Each row was made from one walk, in order. Every step used is in the known rows, and no mark comes twice. Write each row's walk.
Known rows
A-W-Y: -6.70	-0.96	-1.89	-1.08	-2.91	4.27	0.48	0.97	0.43	-0.75	-2.58	5.34	-2.26	-2.41	-0.54	-1.01	-1.29	-3.33	0.11	-2.48	0.53	-3.20	2.18	0.93	-5.09	-2.28
H-T-E: -1.93	-1.46	-2.02	-1.93	0.30	0.61	0.81	0.53	-0.53	-0.93	-0.39	5.32	-2.11	-0.06	1.81	-0.81	-4.43	-2.53	-1.48	-3.50	3.78	-2.15	1.66	-1.23	-2.33	-1.40
T-E: -3.32	-1.71	-1.27	-3.69	-1.57	4.28	0.97	0.53	-0.64	-1.15	-1.15	6.73	-1.83	0.42	2.28	0.17	-3.83	-1.90	-0.83	-3.59	3.90	-2.29	1.82	-1.83	-3.84	-1.91
W-A-T-K: -3.48	-1.72	-1.48	-1.03	-0.13	-2.46	-2.26	0.74	-2.07	-1.37	2.83	0.65	-0.56	0.84	-5.38	-0.46	0.03	-1.50	1.80	-0.86	2.56	-2.50	1.97	-1.40	-0.94	-1.11
K-W-Y-T-A: -5.77	-0.85	-2.46	-1.28	0.52	4.91	-1.89	1.17	-1.54	0.04	0.55	-0.60	-0.16	-0.55	0.88	-0.92	-2.94	-0.83	1.64	-2.99	-4.75	-2.34	1.18	0.70	-6.10	-2.55
S-T-A-W-K: -2.30	-0.71	-2.08	2.58	-2.85	-0.64	2.15	1.86	-1.56	-0.90	2.21	0.49	-1.56	-3.35	-3.45	-0.83	-4.09	-1.42	0.43	-0.50	-2.71	-1.80	2.20	0.82	-5.13	-2.40
K-W-E-T: -2.32	-0.93	-2.68	-1.20	-0.15	0.82	-1.76	1.32	-0.72	0.06	-0.21	2.31	0.21	-0.15	2.27	1.02	-3.55	-0.98	-0.40	-3.30	-1.32	-2.34	1.95	0.89	-3.33	-2.46
E-T: -2.88	-2.52	-1.15	-2.49	-0.90	-3.58	-2.80	1.19	-2.26	-1.17	-1.47	1.25	-1.15	-0.37	1.97	-0.59	-3.10	-1.55	-1.16	-3.21	-0.58	-2.04	1.40	-0.92	-1.38	-1.84
K-W-Y-T-E: -5.12	-1.17	-2.77	-2.09	0.64	6.71	-1.61	0.32	-0.10	0.21	-0.11	4.63	0.69	-1.00	2.44	0.62	-2.96	-1.87	0.47	-3.96	2.50	-3.52	1.88	0.66	-5.71	-1.48
K-W: -4.05	-1.59	-2.39	-4.54	-1.52	3.27	0.05	1.13	-0.44	-1.30	-0.53	-0.69	-2.54	0.89	1.70	0.74	-3.80	-0.73	0.31	-2.14	-0.36	-2.45	1.60	-0.03	-5.41	-2.33
Y-T-A: -3.46	-1.91	-1.74	-1.38	0.18	0.75	-2.27	0.96	-2.16	-1.00	-1.47	-1.26	-0.79	0.25	0.57	-1.07	-3.70	-1.16	0.69	-3.46	-2.08	-1.89	1.23	-1.52	-3.18	-2.14
H-T-K: -2.53	-1.68	-2.00	-2.56	-0.99	-3.53	0.37	1.05	-1.43	-0.47	2.31	1.11	-2.04	0.00	-0.07	-1.11	-3.33	-1.81	0.97	-1.93	1.88	-1.27	0.67	-0.99	-0.32	-1.26
W-E-T-A: -1.85	-0.79	-1.25	0.63	-0.42	-0.63	-1.44	1.29	-2.47	0.06	0.05	3.98	0.18	-0.23	1.82	-1.08	-3.31	-1.36	-0.49	-3.57	-4.15	-0.75	1.40	-0.70	-2.24	-2.97
Y-T-A-W: -4.04	-1.88	-2.51	1.07	-0.58	3.03	-1.25	0.61	-1.02	-0.74	-2.87	-0.48	-1.39	-1.26	-0.64	-1.27	-3.41	-1.97	0.34	-3.77	-2.46	-2.43	1.69	0.26	-4.25	-1.59
S-T: -2.72	-0.77	-2.15	-1.79	-2.51	0.54	0.07	1.42	-1.66	-1.72	0.07	-1.03	-2.33	-0.08	0.71	0.10	-3.78	-1.37	-0.46	-0.49	1.19	-2.19	2.68	-1.25	-2.86	-3.31
H-T-K-W-A: -3.20	-1.51	-3.08	-0.70	0.93	-2.46	0.48	1.37	-1.77	-0.23	4.37	-1.15	-1.07	2.18	-3.71	-0.87	-2.08	-0.70	2.38	-1.05	-0.50	-1.98	0.72	1.25	-2.87	-1.27
W-K: -3.28	-2.32	-1.07	-3.31	-2.49	-2.82	-0.48	2.01	-1.53	-1.65	0.63	3.86	-1.02	-1.59	-0.47	-0.32	-3.13	-1.79	0.43	-1.69	1.95	-2.40	1.86	-0.86	-3.07	-2.32
Y-T-S: -3.11	-2.85	-2.07	-3.43	-0.26	0.21	-2.19	0.47	-1.51	-1.05	0.75	-1.34	-1.60	0.06	1.49	1.33	-2.14	-1.89	1.29	-3.03	0.66	-2.29	1.08	-1.38	-0.75	-2.28
S-T-H: -3.83	-0.50	-2.41	-2.71	-0.92	2.48	2.36	1.49	-1.35	-1.29	1.52	2.68	-3.36	-0.04	0.42	0.85	-3.35	-0.35	0.10	-1.54	0.25	-2.30	1.33	-1.84	-4.99	-2.18
W-Y-T-K: -5.77	-1.69	-1.83	-1.97	-1.15	0.23	-2.36	0.89	-1.62	0.26	1.67	2.72	0.93	-1.06	0.56	-0.70	-1.07	-2.24	2.21	-2.60	2.32	-2.33	1.02	-0.65	-1.50	-1.59
T-S: -3.21	-2.41	-1.25	-4.66	-2.26	1.31	0.69	0.73	-1.27	-1.38	2.03	0.76	-3.40	0.75	0.83	1.05	-2.21	-1.58	1.20	-2.51	-0.13	-1.59	0.79	-1.58	-1.84	-2.88
H-T: -2.76	-1.71	-2.15	-2.20	-0.44	-2.52	-0.79	1.23	-1.14	-1.46	-1.00	0.48	-2.83	-0.02	0.88	-1.10	-3.71	-2.24	-0.72	-2.18	1.11	-2.16	1.58	-0.99	-1.68	-2.07

Write each row's walk
-3.76	-0.99	-2.72	-1.15	0.88	0.96	-2.75	0.80	-1.13	-1.97	0.68	-2.05	-1.49	1.41	-4.32	0.72	-1.12	-0.96	0.71	-1.06	-0.50	-3.84	2.67	0.02	-4.82	-1.58
K-W-A-T
-2.48	-1.50	-1.99	2.02	-0.82	-4.08	1.28	1.77	-1.09	-0.70	1.25	2.50	-2.05	-3.84	-3.18	-2.31	-4.12	-2.04	0.25	-2.17	-2.49	-1.97	1.24	1.04	-3.76	-1.23
H-T-A-W-K
-3.95	-2.20	-1.87	-0.85	-3.33	-1.36	0.53	1.57	-0.10	-1.30	-0.93	4.07	-1.61	-2.94	-2.36	-0.29	-2.93	-2.62	0.09	-1.88	1.94	-3.03	2.17	0.58	-4.03	-1.59
A-W-K
-5.95	-1.49	-2.02	-1.82	-0.48	1.84	-3.26	1.06	-1.27	-0.71	-2.09	2.50	0.02	-1.11	1.11	-0.72	-1.64	-2.62	0.56	-2.87	1.39	-3.26	1.94	-0.53	-2.82	-2.58
W-Y-T
-5.75	-1.15	-2.59	0.60	-0.56	5.90	-0.89	0.00	0.60	0.11	-3.28	7.83	0.11	-2.82	0.79	-0.55	-2.11	-3.71	-0.28	-4.57	4.22	-3.91	2.35	0.66	-4.90	-1.36
A-W-Y-T-E
-3.59	-0.18	-1.93	1.61	-1.96	5.73	1.76	0.81	-0.13	-0.22	-2.11	5.53	-1.69	-0.40	-0.54	-1.16	-3.09	-2.21	0.16	-3.09	-2.21	-1.45	2.17	0.27	-5.14	-2.90
T-A-W-E
-2.72	-2.55	-1.05	-2.86	-1.51	-4.41	-1.82	1.25	-2.47	-0.17	2.54	1.31	-0.25	-0.37	0.77	-0.28	-2.55	-1.18	0.42	-2.93	0.46	-0.94	0.31	-0.94	-0.08	-1.14
E-T-K
-1.75	0.74	-3.23	-0.90	-1.90	3.19	2.05	1.26	-0.64	0.49	4.56	0.17	-0.21	0.62	0.03	1.80	-3.71	-0.38	1.92	-0.40	1.08	-1.31	2.32	0.72	-3.56	-3.23
S-T-K-W-E
-4.32	-1.35	-1.74	-3.51	0.80	2.38	-0.52	0.94	-0.46	-1.81	-0.50	4.12	-3.53	-1.09	-1.06	0.74	-2.11	-1.05	0.18	-2.75	1.00	-3.35	1.15	-2.77	-3.72	-0.82
A-T-H
-3.79	-2.17	-3.03	-3.39	-0.21	0.87	-1.62	0.85	-1.13	-0.10	2.14	-2.54	0.01	0.48	0.58	1.12	-3.36	-0.47	2.32	-2.61	1.44	-1.94	0.79	0.15	-2.67	-1.17
Y-T-K-W
-2.54	-1.94	-1.22	-3.78	-0.96	0.08	-1.77	0.32	-1.05	-1.80	2.18	-1.03	-3.40	-0.95	-1.28	1.65	-1.72	-1.83	0.50	-2.12	0.77	-2.51	1.61	-2.07	-0.66	-2.11
A-T-S
-3.91	-2.15	-1.61	-3.35	0.74	-1.43	-0.46	1.50	-1.82	-0.72	0.09	5.15	-2.28	-0.64	1.57	0.16	-2.75	-0.68	-0.50	-3.86	-1.97	-2.30	0.09	-1.63	-3.27	-0.79
E-T-H
-3.05	-1.46	-1.65	-0.34	0.87	1.73	-1.97	0.20	-1.16	-1.72	-0.24	5.34	-0.72	0.88	-3.56	-0.16	-1.13	-2.25	-0.63	-2.45	4.01	-3.73	2.74	-1.84	-3.17	-1.28
W-A-T-E
-2.60	-1.02	-1.99	-2.27	-2.96	-0.69	1.09	1.34	-1.95	-0.74	3.61	-0.88	-1.42	0.13	-0.20	0.31	-3.32	-0.80	1.15	-0.33	2.15	-1.10	1.65	-1.23	-1.64	-2.57
S-T-K
-2.62	-2.09	-1.52	-1.59	0.37	-1.46	-2.13	0.37	-1.79	-1.94	2.77	-1.24	-2.39	1.07	-4.84	0.82	0.43	-1.76	1.47	-1.29	-0.15	-2.89	1.92	-1.46	-1.19	-2.31
W-A-T-S
-2.36	-0.87	-2.14	1.77	-1.33	-0.18	-1.26	0.72	-0.02	0.00	-3.42	5.08	-0.45	-1.93	0.67	-0.16	-2.65	-2.92	-1.29	-3.65	0.21	-2.41	2.56	0.98	-2.33	-1.93
A-W-E-T
-3.23	-1.11	-2.49	1.62	-0.51	0.75	1.00	0.91	-0.80	-0.78	-1.57	0.63	-3.44	-1.80	-1.46	-2.30	-4.09	-2.11	-0.32	-2.96	-3.68	-1.71	1.26	0.54	-4.08	-1.35
H-T-A-W
-1.65	-1.24	-1.32	-1.04	-1.48	-2.90	-1.07	1.23	-1.86	0.70	2.43	5.16	1.08	-0.46	2.01	-0.03	-2.47	-1.73	0.65	-2.97	1.12	-0.78	1.22	-0.75	0.32	-1.93
W-E-T-K
-2.87	-2.26	-2.01	-3.42	-0.80	-2.42	-1.17	1.21	-1.83	0.18	3.45	-0.67	-0.29	-0.11	0.60	0.54	-3.45	-0.01	1.23	-2.87	-1.69	-1.30	0.16	0.57	-2.31	-0.81
E-T-K-W
-4.23	-1.81	-2.46	-2.83	-0.51	1.23	0.57	1.21	-1.76	-0.55	3.91	0.14	-0.63	2.80	-3.29	0.20	-1.27	-0.14	2.65	-1.14	-0.31	-1.78	0.80	0.63	-4.34	-1.51
T-K-W-A
-4.51	-1.30	-1.96	-1.53	1.83	0.83	-1.28	1.07	-1.38	-1.92	0.40	4.39	-2.63	0.73	-4.89	0.30	-0.02	-1.14	0.68	-1.83	0.18	-3.82	1.52	-2.12	-4.23	-0.73
W-A-T-H
-2.64	-2.42	-1.11	1.85	-1.43	-4.99	-0.85	1.92	-2.02	-0.29	0.76	2.87	-0.34	-3.96	-2.26	-1.75	-3.47	-1.55	-0.27	-3.12	-4.47	-1.64	1.03	1.03	-3.49	-0.94
E-T-A-W-K
-2.91	-1.46	-2.97	-2.97	-0.24	-1.22	0.67	1.24	-0.70	-0.05	3.72	-1.55	-2.06	0.45	-0.26	-0.18	-4.07	-0.70	1.60	-2.06	0.53	-1.44	0.34	0.58	-2.54	-0.91
H-T-K-W
-2.63	-1.14	-2.09	1.09	-1.88	-1.75	-0.04	0.75	-0.37	1.04	0.06	5.73	0.48	-1.96	-0.28	-0.35	-2.11	-2.39	0.23	-3.39	0.78	-1.35	1.50	0.96	-0.92	-1.16
A-W-E-T-K
-5.88	-1.10	-3.00	-2.48	-0.18	4.09	-2.83	1.01	-0.67	-0.37	-1.12	-0.13	-0.04	-0.72	1.27	0.48	-2.28	-1.69	1.21	-2.88	-0.01	-3.60	1.86	1.08	-5.02	-2.29
K-W-Y-T
-6.21	-0.58	-1.45	0.36	-2.55	6.13	1.23	0.98	-0.60	-0.37	-1.25	4.82	-2.31	-1.90	-0.65	-2.42	-1.80	-2.42	0.58	-2.77	-3.55	-2.06	1.46	0.73	-6.45	-2.27
T-A-W-Y
-4.92	-1.32	-1.85	-2.55	-1.23	-0.97	-1.24	1.48	-1.55	0.92	4.06	2.09	0.36	-1.56	0.86	-0.19	-1.88	-0.80	1.63	-2.58	-1.58	-1.65	0.30	1.31	-3.44	-1.29
E-T-K-W-Y
-2.67	-2.20	-0.76	-1.24	-0.41	-1.84	-1.79	1.41	-2.98	-0.73	0.20	0.28	-1.18	-0.21	1.58	-1.68	-3.71	-0.70	-0.56	-3.39	-4.96	-1.08	0.72	-1.14	-2.85	-1.98
E-T-A
-5.52	-1.88	-2.46	-0.10	-1.18	3.49	-1.26	0.14	-0.18	0.08	-0.09	1.89	-1.52	-2.75	-1.14	0.35	-0.48	-3.28	1.34	-3.49	-0.16	-3.25	1.30	1.04	-2.71	-2.31
A-W-Y-T-S
-5.65	-1.23	-1.56	-0.74	-0.11	2.71	-2.54	1.15	-2.23	-0.29	-0.32	1.45	-0.15	-0.88	0.74	-1.73	-2.12	-1.74	1.16	-3.10	-3.24	-2.28	1.37	-0.81	-3.82	-2.71
W-Y-T-A
